Every row comes from one small tree of marks. The marks that hang from a mark follow it in brackets, in alphabetical order. Every link used is in the known rows. Which tree was each row made from?
(in the rows, 128 means zero)
Known rows:
lidi[sona[paref[guvut]]]: [153 174 146 113 134 119 106 132 132 153 105  98 157 127 162  62 101 155
  84 165  92 120]
guvut[nivu]: [116 200 132 149 143 181 120 152 131 155 162  89 124 100 158 133 110 167
  68 121 127 118]
lidi[sona]: [121 195 170 132 146 110 110 138 130 164 171 109 143 144 152 115 107 153
  93 129 101 112]
sona[paref]: [135 192 134 109 112 154 125 150 116 141 159 104 141 107 133  86 112 159
  83 164 110 112]
paref[desomub guvut[nivu] tosu[zukom]]: [150 124 117 139 157 171 181 132 124 145 108  83 143 113 161 112 126 134
 104 103 139 143]
guvut[nivu[tosu[zukom]]]: [126 169 136 153 180 176 162 143 142 162 186  62 141 130 139 152 138 151
  27 170 136  92]
desomub[paref[guvut[nivu] tosu[zukom]]]: [190 136  86 100 146 148 147 134 150 122 129  47 105 133 166 146 162 123
  99 121 120 138]
paref[desomub]: [ 93 170 178 137 119 174 141 132 111 156 140 132 147 111 120  96 104 165
 110 105 118 123]
lidi[sona[paref]]: [143 188 168 115 138 101 116 141 123 148 161  95 145 135 151  79 107 153
  71 168  93 115]
desomub[paref[guvut tosu]]: [160 145 104  86 104 125  99 127 139 118 110 117 117 122 151 115 127 139
 142 104 108 141]
desomub[paref[guvut]]: [149 165 130  89 106 167  99 125 146 136  99 103 120 133 137 114 135 156
 116 110  94 119]
nivu[tosu[zukom]]: [123 168 139 128 161 155 163 142 135 156 189  90 162 149 117 140 136 140
  67 172 120  83]
desomub[paref[guvut[nivu] tosu]]: [168 146  96 115 129 144 108 127 144 124 109  85  95 112 177 129 130 150
 100 107 121 147]
sona[lidi paref]: [ 94 187 124 103 108 146 137 155 126 143 139  92 134 103 132  70 110 165
  87 106  97 118]
guvut[nivu[tosu]]: [104 179 140 165 163 172 121 134 147 162 162  98 126 107 153 131 112 173
  22 164 138  95]
paref[guvut[nivu] tosu[zukom]]: [161 149  78 132 156 154 156 147 135 141 136  68 137 112 168 134 124 129
 101 123 133 133]
lidi[sona[paref[tosu[nivu zukom]]]]: [152 156 129  87 148  68 176 157 125 131 200  41 183 139 158 105 144 115
  43 160  94 126]
sona[paref[desomub guvut tosu[zukom]]]: [166 119 113  98 125 148 186 130 106 131 109 100 168 116 136  66 121 124
 121 143 115 140]
zukom[tosu[nivu]]: [116 232 145 122 149 199 138 149 119 179 184 100 172 110 122 124 112 161
  79 106 110 110]
paref[desomub tosu[nivu]]: [ 84 141 143 122 108 137 154 134 113 144 152 119 174  97 146 103 107 151
  87  82 124 144]

Write each row's tree:
[113 156 145 158 137 216 130 131 124 163  77 111 139  94 156  89  99 173
  82  99 130 133] -> paref[desomub guvut[nivu]]
[ 78 161 166 112 107 162 165 141 112 145 113 110 140 104 128  44 107 168
  85  84 103 128] -> sona[lidi paref[desomub]]
[ 86 152  97  86 102 106 154 153 134 134 160  77 156  85 157  77 118 150
  61  83  98 136] -> sona[lidi paref[tosu[nivu]]]
[118 131 129 128 114 147 133 117 107 144  91 149 152 103 151  80  89 148
 144  90 129 146] -> paref[desomub guvut tosu]
[ 99 135 138 108 102 114 168 134 108 132 121 119 136  97 138  50 103 151
 109  78 117 148] -> sona[lidi paref[desomub tosu]]
[160 128  86  68 118 132 157 140 149 123 139  51 156 135 150 137 162 121
  89 105  94 133] -> desomub[paref[guvut tosu[nivu zukom]]]
[117 125 131  99 121 120 210 143 103 130 149  78 152 120 126  69 129 126
 109  87 113 136] -> sona[lidi paref[desomub tosu[zukom]]]
[124 137 123 153 132 168 139 122 120 148  88 120 131  84 171  94  96 156
 104  87 144 150] -> paref[desomub guvut[nivu] tosu]
[105 121 114 104 100 136 159 130 119 131  65 123 148  87 151  31  98 148
 121  71 107 147] -> sona[lidi paref[desomub guvut tosu]]
[163 138 125 121 170 183 148 125 169 141 121  46 119 152 150 147 164 144
  32 163 118  95] -> desomub[paref[guvut[nivu[tosu[zukom]]]]]
[ 93 143 142 108 103 181 153 133 126 148  55 109 153  98 138  30 102 165
  97  80  97 129] -> sona[lidi paref[desomub guvut]]
[127 139 143 118 134 135 185 138 101 142 173 105 155 132 123 118 129 128
 133 108 127 136] -> paref[desomub tosu[zukom]]
[ 92 122 120 123 109 154 148 124 123 150  92 124 178  91 154  84 100 150
  97  77 110 147] -> paref[desomub guvut tosu[nivu]]
[138 139  98  81 103 127 116 124 147 122 115  87 147 114 158 122 135 143
  91  92  98 144] -> desomub[paref[guvut tosu[nivu]]]
[129 165 202 128 133 120 140 125 110 152 131 108 155 137 145  57 108 157
  68 150 101 123] -> lidi[sona[paref[desomub]]]
[121 159  99  97 138 126 176 156 123 138 204  71 180 117 144 143 139 124
  84 112 109 126] -> paref[tosu[nivu zukom]]
[144 145 129 135 154 183 103 115 170 142  94  84 110 127 157 123 136 171
  32 146 119 101] -> desomub[paref[guvut[nivu[tosu]]]]
[123 145  80  96 106 118 135 144 134 129  90 104 142  88 163  54 103 148
 124  87 106 140] -> sona[lidi paref[guvut tosu]]
[ 96 136  70  88  98 124 147 151 140 130  98  78 168  80 170  57 111 148
  73  77  93 139] -> sona[lidi paref[guvut tosu[nivu]]]
[182 135  95  72 121 126 142 132 140 119 133  77 129 147 141 134 153 120
 141 120 104 132] -> desomub[paref[guvut tosu[zukom]]]
[147 152 177 150 155 153 134 123 130 161  69  87 141 113 176  48 104 167
  41 145 109 133] -> lidi[sona[paref[desomub guvut[nivu]]]]
[157 170 140 109 135  53 117 139 117 130 176 105 146 128 167  81 103 138
  95 159 110 133] -> lidi[sona[paref[tosu]]]
[129 145  71 117 126 139 140 146 143 130  90  79 119  72 184  66 104 154
  80  93 121 145] -> sona[lidi paref[guvut[nivu] tosu]]
[139 147 111 152 178 196 157 136 153 161 126  66 148 127 147 137 134 146
  37 166 130  88] -> paref[guvut[nivu[tosu[zukom]]]]
[109 149  87 108 110 138 120 139 134 144 124 109 174  87 172 106 102 146
  97  98 107 135] -> paref[guvut tosu[nivu]]
